Each row was made from one path, in order. Every step used is in the known rows, and no mark comes twice. Write each row's path.
Known rows
zenid, gapenib, kavo, gedon, rusa, kason, napu: [ 0.093 -0.379 -0.747  0.226 -3.255 -0.231 -2.128  1.333 -0.501  4.041
  2.084  2.825 -2.356 -3.278 -1.537 -1.795  0.798  0.603  0.895]
napu, kason, zenid, gapenib: [ 0.126 -0.500 -0.762  0.566 -2.016 -0.677 -0.765 -0.327 -0.457  3.654
  0.540 -0.379 -0.068 -2.331 -1.768 -0.435 -1.407  2.004  1.234]
gedon, kavo, gapenib: [-0.281 -0.143 -0.267  1.947 -0.705  1.323  0.029 -1.369 -1.284  0.868
  0.309  0.656 -0.363 -0.707 -0.375 -1.392  0.433 -0.054  1.031]
rusa, gedon, kavo, gapenib, zenid: [ 0.347  0.112  0.286  0.748 -0.356  1.910  0.891 -2.150 -1.183 -0.132
  1.350  0.383 -0.864 -0.879  0.209 -1.740  0.185 -0.295  0.546]
rusa, kason: [-0.555 -0.711 -0.754  1.325  0.137  0.216  0.653  0.390 -1.183  1.589
  0.589  2.539 -0.129 -1.067 -1.215 -1.080 -0.408  0.990  1.039]
kason, rusa: [-0.460 -0.225 -0.521 -0.379  0.780  0.008 -0.611 -0.038 -1.044  0.090
 -0.087  1.707  0.762  0.040 -0.765 -0.393 -1.200  0.171  0.902]
kason, zenid: [ 0.163 -0.611 -1.228  0.558 -0.082 -0.161 -0.319  0.137 -0.269  2.495
  0.066  0.329  0.378 -0.773 -1.414 -1.269 -1.358  1.071  1.360]
kason, zenid, gapenib, kavo, gedon, rusa: [ 0.461 -0.969 -1.277  0.681 -2.705  0.366 -2.672  0.772  0.163  5.532
  1.183  0.794 -0.472 -2.439 -1.385 -2.257 -0.112  1.081  1.525]
kavo, gapenib, zenid: [-0.375 -0.359 -0.805  1.392 -0.370  1.376  1.556 -1.255 -0.193  1.275
  0.965 -0.130  0.463 -1.620 -0.092 -1.034  0.909 -0.069  0.801]
zenid, gapenib: [ 0.052 -0.445 -0.860  0.259 -1.160 -0.170  0.505 -0.680 -0.300  1.882
  0.829  0.577  0.996 -1.155 -0.943 -0.919 -0.314  0.526  1.136]
gapenib, kavo, gedon, rusa: [ 0.272 -0.831 -0.857  0.072 -0.753  1.055 -2.228  1.004 -0.996  3.074
  0.860  2.179 -0.760 -0.600 -1.114 -1.784  0.746  0.381  1.275]
gedon, kason, zenid, gapenib, kavo: [-0.308 -1.057 -1.318  1.771 -2.623  0.542 -1.011  0.074 -0.396  4.311
  1.202  0.563  0.786 -4.236 -0.989 -0.814  0.069  0.907  1.710]
rusa, kason, zenid, gapenib, kavo, gedon: [-0.309 -1.335 -1.328  3.481 -2.762  0.368 -1.878  0.819 -0.172  5.477
  1.027  0.995  0.185 -3.298 -1.697 -1.736  0.331  1.427  1.349]
napu, kason: [-0.157 -0.355 -0.321  0.136 -0.062 -0.024 -0.327 -0.173 -1.557  1.115
  0.267  1.023 -0.251 -0.184 -1.341  0.017 -0.478  1.316  1.052]
zenid, gapenib, kavo, gedon, rusa: [ 0.336 -0.838 -0.894  0.135 -2.292  0.665 -1.997  0.523 -0.450  4.061
  1.427  1.452 -0.240 -1.845 -1.004 -1.807  0.870  0.455  1.280]
gapenib, kavo: [ 0.022 -0.897 -0.750  1.094 -0.269  0.793 -0.332  0.127 -0.721  0.756
  0.298  0.887  0.830 -1.219 -1.072 -0.597  0.951  0.008  1.164]
kavo, gedon, kason: [-0.734 -0.689 -1.135  0.919 -0.694  0.897 -1.106  0.259 -2.084  3.320
  0.796  2.309 -0.247 -0.139 -0.415 -1.241 -0.298  0.800  1.495]
gapenib, zenid: [ 0.220 -0.593 -0.744  0.364  0.017  0.539  1.222 -0.908 -0.237  0.981
  1.015  0.455  0.870 -1.037 -0.594 -0.810 -0.466  0.095  0.964]
gedon, kason, zenid: [-0.491 -0.660 -1.393  0.704 -0.703  0.262 -0.466  0.334 -1.069  3.491
  0.650  1.412 -0.065 -1.722 -1.048 -1.080 -1.484  1.268  1.696]
rusa, kason, zenid: [-0.390 -0.892 -1.164  1.629 -0.420 -0.100  0.050  0.757 -0.508  2.981
  0.435  1.777 -0.267 -1.770 -1.681 -1.466 -1.352  1.603  1.242]
kason, zenid, gapenib, kavo: [ 0.330 -0.950 -1.191  1.449 -2.212  0.022 -0.763 -0.040  0.468  3.351
  0.640 -0.538  1.219 -3.182 -1.502 -1.028  0.115  0.756  1.367]

Which path is each row?
[ 0.035 -0.268 -0.959 -0.708 -1.412  0.191 -0.293 -0.255 -1.065  3.206
  1.564  1.333 -0.335 -1.753 -0.688 -1.546 -1.729  1.454  1.395] -> rusa, gedon, kason, zenid, gapenib
[-0.528 -0.228  0.016 -0.493  0.563 -0.255 -1.278  0.007 -1.778  0.329
 -0.113  1.566 -0.146 -0.287 -1.210  0.477 -1.310  1.059  0.802] -> napu, kason, rusa
[ 0.043 -0.465 -0.672  0.182 -1.845  0.097 -2.221  1.826 -1.062  3.075
  1.427  3.493 -2.742 -1.924 -1.551 -1.690  0.745  0.536  0.911] -> gapenib, kavo, gedon, rusa, kason, napu
[-0.025 -0.321 -0.894 -0.791  0.001  0.570 -0.546  0.161 -1.688  2.304
  1.015  1.843 -0.777 -0.709 -0.788 -1.445 -1.710  1.332  1.410] -> rusa, gedon, kason, zenid
[-0.505 -1.225 -1.464  2.461 -1.624  1.093 -2.416  0.937 -1.331  4.653
  0.659  1.330 -0.169 -2.102 -0.991 -1.370  0.239  1.017  1.773] -> gapenib, kavo, gedon, kason, zenid
[-0.652 -1.052 -1.099  1.767 -2.625  1.144 -1.634  0.076 -1.374  4.088
  1.423  1.364  0.512 -2.724 -0.508 -0.973  1.153  0.487  1.541] -> zenid, gapenib, kavo, gedon, kason
[-1.091 -0.908 -0.730  1.419 -0.744  1.298 -2.893  0.749 -2.130  2.406
  0.492  2.554  0.299 -1.467 -0.290 -0.466  0.284  0.153  1.349] -> gapenib, kavo, gedon, kason, rusa
[ 0.153 -0.518 -0.915 -0.738 -0.290  0.408 -1.494  0.573 -1.171  3.173
  0.832  2.419 -0.944  0.779 -1.016 -2.114 -0.635  0.743  1.295] -> kavo, gedon, rusa
[-0.181 -0.255 -0.203  2.215 -1.011  1.667  0.984 -2.051 -0.647  0.960
  1.062 -0.034 -0.095 -1.935  0.074 -1.328  0.458 -0.349  0.826] -> gedon, kavo, gapenib, zenid
[-0.350 -0.676 -0.883  0.344 -0.534  0.462 -1.102  1.222 -1.425  3.812
  1.153  3.945 -1.750 -0.299 -1.247 -2.261 -0.638  1.270  1.156] -> kavo, gedon, rusa, kason
[-0.142 -0.794 -1.330  0.843 -2.426 -0.144 -1.559  1.068 -0.238  6.318
  1.497  2.521 -1.416 -2.259 -1.618 -2.686 -1.448  1.975  1.417] -> kavo, gedon, rusa, kason, zenid, gapenib
[-0.208  0.426  1.135  0.225 -0.233  1.593 -0.793 -1.949 -2.115 -0.707
  1.014  0.794 -1.642 -1.110  0.187 -0.346 -0.654  0.387  0.234] -> napu, kason, rusa, gedon, kavo, gapenib, zenid
[-0.664 -1.099 -1.087  1.864 -1.200  1.499 -1.809  0.593 -1.958  3.160
  0.789  2.006  0.112 -1.520 -0.512 -0.924  1.086  0.321  1.556] -> gapenib, kavo, gedon, kason
[ 0.148 -0.872 -0.773  1.060 -1.686  0.466 -0.254 -0.373 -0.174  1.833
  0.805  0.228  1.363 -2.484 -1.060 -0.626  1.116  0.091  1.127] -> zenid, gapenib, kavo
[ 0.021  0.076 -0.610 -1.494 -0.806 -0.715 -0.236  1.207 -0.864  1.695
  1.500  3.673 -2.610 -1.423 -1.543 -1.464 -1.007  0.766  0.834] -> gedon, rusa, kason, napu
[ 0.078 -1.091 -0.871  2.251 -2.932  0.070 -2.857  0.377 -0.623  5.080
  0.610 -0.608 -0.181 -2.542 -1.662 -0.688  0.303  1.774  1.332] -> napu, kason, zenid, gapenib, kavo, gedon
[-0.237 -1.070 -0.752  1.326 -2.375  0.737 -1.740  1.038 -0.728  4.782
  1.719  3.007 -0.901 -2.904 -1.259 -1.996  0.874  0.944  1.182] -> zenid, gapenib, kavo, gedon, rusa, kason
